Each row was made from one small tree. The marks that hang from a mark follow it in brackets, in alphabetical order. Every link used is in the known rows. Write each row's tree.
In the rows, zero is written as 128.
Known rows
G{V}: [136 143 124 127 108 100 142 140 123 144 126 134 113 145 154 115  96  92
 152 138 120 109 131 126 147 135 119]
G{F{C} V{K}}: [ 87 125 184 135  93  89 182 164 108 126 119 151 103 127 219 115  97 100
 127 167  80 113 105 132 180 118 115]
T{B M}: [146 135 126 129 148 116 162 143 117 103 153 109 156 101 127 147 131 141
 102 135 135 119 101  89  95  73 181]
M{T{B}}: [151 140 119 128 168  88 162 159 122 105 155 117 159 114 109 143 150 132
  94 137 136 114 119  93 105  76 172]
V{G K}: [110 117 158 108  89 100 108 131 108 143 140 132 106 115 153 131  76 120
 148 182  88  97 108 121 180 148 112]
B{T}: [131 146 130 154  93 136 139 138 120 123 107 125 135 144 141 125 107 132
 141 124 133 135 120 136 101 109 123]
K{V{G{F X}}}: [ 80 117 158  92 108 101 103 135 145 124 130 112 103 158 145 105  96 135
 147 173  97  87 156 164 156 167  94]
V{G{X}}: [ 98 105 121 112 102 102  96 148 129 150 129 128 104 163 144  99  76 100
 150 172 126  91 137 135 150 169  88]
V{G{F{B C}} K}: [ 89 107 188 126 105  90 156 147  94 125 142 150  96 122 200 139  87 122
 138 199  78 101  95 133 188 147 105]
K{V{G{F X{N}}}}: [ 78 118 157  88 110 101  95 138 136 122 127 100 101 158 132  97  91 146
 157 170  94  88 152 167 155 177  94]
K{V{G{X{N}}}}: [ 93 130 143  89 103 100  85 125 132 129 130 100 107 163 111 106  89 137
 170 169 100  90 153 162 151 178 102]
X{N}: [123 133 125 118 134 128 104 135 102 124 120  95 122 128  88 105 114 161
 162 120 117 129 115 137 124 156 126]
V{G}: [121 106 121 126 116 105 106 140 121 142 136 130 113 142 146 124 100 105
 140 171 116  98 133 134 152 152 110]
T{B}: [128 127 125 138 127 114 163 152 112 105 123 116 147 141 107 134 133 135
 126 140 149 111 127  94 106  91 138]
G{F{C} V{K} X}: [ 53 124 183 116  74  85 167 176 121 135 108 149  91 158 217  79  62  93
 141 168  95 103 112 134 180 143  83]
B{T{M}}: [144 153 131 148 108 138 139 132 124 123 128 120 141 117 154 133 106 135
 124 120 124 140 103 134  93  96 152]
N{X}: [136 125 132 110 131 126 109 127 131 142  94 109 110 122 100 122 111 148
 126 124 129 152  89 121 136 153 138]
F{B{T} C G{V}}: [117 158 156 186 136  82 232 127  85 122  98 171 105 216 207 172 103  81
 175 126 108 144  73 144 115 122 146]
G{F{B C} V X}: [ 72 129 167 133 111  81 197 175 115 127 118 156  85 186 219  92  77  87
 151 162 121 102 121 145 157 158  79]
K{V{G}}: [110 128 145 102 112 103 101 117 134 126 137 111 115 147 127 130 112 130
 151 171  96  95 155 158 152 156 118]
K{V}: [116 143 150 104 119 119 116 109 140 117 131 110 125 137 114 134 131 146
 142 141 104 116 152 154 136 139 130]
F{B{T} C G}: [113 147 160 187 149 103 222 118  88 110 100 168 116 204 188 180 125 106
 158 119 114 158  71 146 102 118 152]
V{G{F{B} X} K}: [ 73 110 181  98  97  92 131 150 113 134 138 139  83 137 186 107  53 131
 152 185  96  86 104 130 183 172  75]

Write each row's tree
[ 94 117 158 147 114  92 180 171 117 125 115 150 108 145 214 110 114  90
 120 160 100 113 123 142 160 120 113]
G{F{C} V}
[ 94 150 148  98  69  91 129 145 127 154 119 133  96 158 158  85  45  94
 172 146 116  98 120 119 164 158  89]
G{V{K} X}
[ 86 123 162  94 118  98 118 131 138 120 136 117  98 163 149 114  95 138
 153 175 102  87 152 164 154 173  92]
K{V{G{F{B} X}}}
[ 75 125 142 148 118  85 171 139 119 143  87 160 106 214 187 125  95  65
 153 127 106 133  95 137 136 137 133]
F{C G{V X}}
[ 72 120 149 107 102  96 147 176 144 139 110 133  88 168 193  63  65 102
 141 141 124  92 136 136 153 157  72]
G{F V X}
[ 81  99 182 122  91  95 135 153 104 129 133 144 103 116 194 127  88 119
 126 198  74 101 101 132 191 139 107]
V{G{F{C}} K}
[ 91 132 128 118 130  97 143 129 142 149  95 141  95 200 161 108  76  93
 161  99 120 118 104 128 128 153 117]
F{G{V X}}
[103 125 162 104 127 100 125 126 132 115 141 117 104 147 150 131 113 141
 146 173  94  93 149 164 155 160 108]
K{V{G{F{B}}}}
[ 83 123 130 113 147 116 121 123 132 136  93 121 103 188 122 107  91 134
 161  89 119 132  95 135 113 161 122]
F{G{X{N}}}
[ 60 132 172  89  87  92 130 174 119 137 108 112  79 149 171  52  38 136
 169 143  97  93 109 134 170 175  71]
G{F V{K} X{N}}
[ 99 115 172 152 152 112 197 151 107 101 130 152 113 138 194 140 144 131
 113 151 113 132 112 145 141 126 118]
G{F{B C}}
[ 64 101 175  95  83  98 111 157 123 138 130 133  88 130 181  95  54 127
 141 185  91  86 110 129 185 165  78]
V{G{F X} K}
[108 138 147 123 131  97 154 116 126 142 104 144 100 165 167 137  89 106
 155 104  95 125  88 120 142 133 140]
F{G{V{K}}}
[ 77  90 138 111 111 103 109 165 135 138 125 131  95 157 173  88  78 112
 132 174 118  87 135 140 156 167  76]
V{G{F X}}
[ 89 134 128 112 133  96 130 133 128 147  90 125  93 199 141  98  70 109
 177  95 114 118  97 133 125 165 116]
F{G{V X{N}}}
[137 157 148 152 171 116 194 104 112 115 121 145 109 171 172 170 105 136
 154  89 120 146  67 135  88 123 157]
F{B{T{M}} G}
[ 69  86 145 126 105  97 124 170 124 135 122 140 101 165 186  95  88  99
 129 187 112  94 130 145 161 160  84]
V{G{F{C} X}}
[ 66 114 171 134 131 109 182 163 119 112 121 151 101 169 193 103 108 123
 128 153 128 122 118 146 139 151  88]
G{F{B C} X}
[ 63 128 173  95  82  93 148 169 136 140 113 136  84 148 199  68  48 112
 147 149 104  92 118 127 173 155  73]
G{F V{K} X}
[ 63 116 169 127 135 108 165 167 102 108 115 127  97 168 164  88  98 146
 151 146 121 122 108 154 136 171  86]
G{F{B C} X{N}}
[108 139 168 164 115  88 216 168  99 116 116 157 101 162 226 125 101  96
 143 159 108 116 111 146 145 122 107]
G{F{B{T} C} V}
[ 74  92 138 106 113 103  98 168 123 136 121 114  92 158 153  76  71 128
 148 169 113  87 129 145 154 182  76]
V{G{F X{N}}}
[110 150 172 160 146  74 225 114  84 127 115 175  96 191 202 178 106  85
 170 134  91 139  67 133 147 134 150]
F{B C G{V{K}}}
[105 153 139 120 160  85 174 121 108 136 109 137  76 211 151 122  67 116
 200  98 123 117  86 135 121 183 111]
F{B G{V X{N}}}
[ 95 128 145  93 101 100  94 123 141 131 133 111 109 163 125 113  94 128
 159 172 104  90 158 159 152 168 103]
K{V{G{X}}}
[ 88 133 159 157 159  94 204 119 102 121 107 168 102 214 178 157 115  97
 160 122 121 146  80 142 120 149 133]
F{B C G{X}}
[105 152 146 144 147 111 183 116 118 123 100 147  97 212 162 139  81 128
 176  93 137 135  85 138  92 152 115]
F{B{T} G{X}}
[ 70 130 160 140 105  83 170 134 113 144  90 162 103 200 191 129  84  73
 158 132  92 132  83 131 150 135 133]
F{C G{V{K} X}}
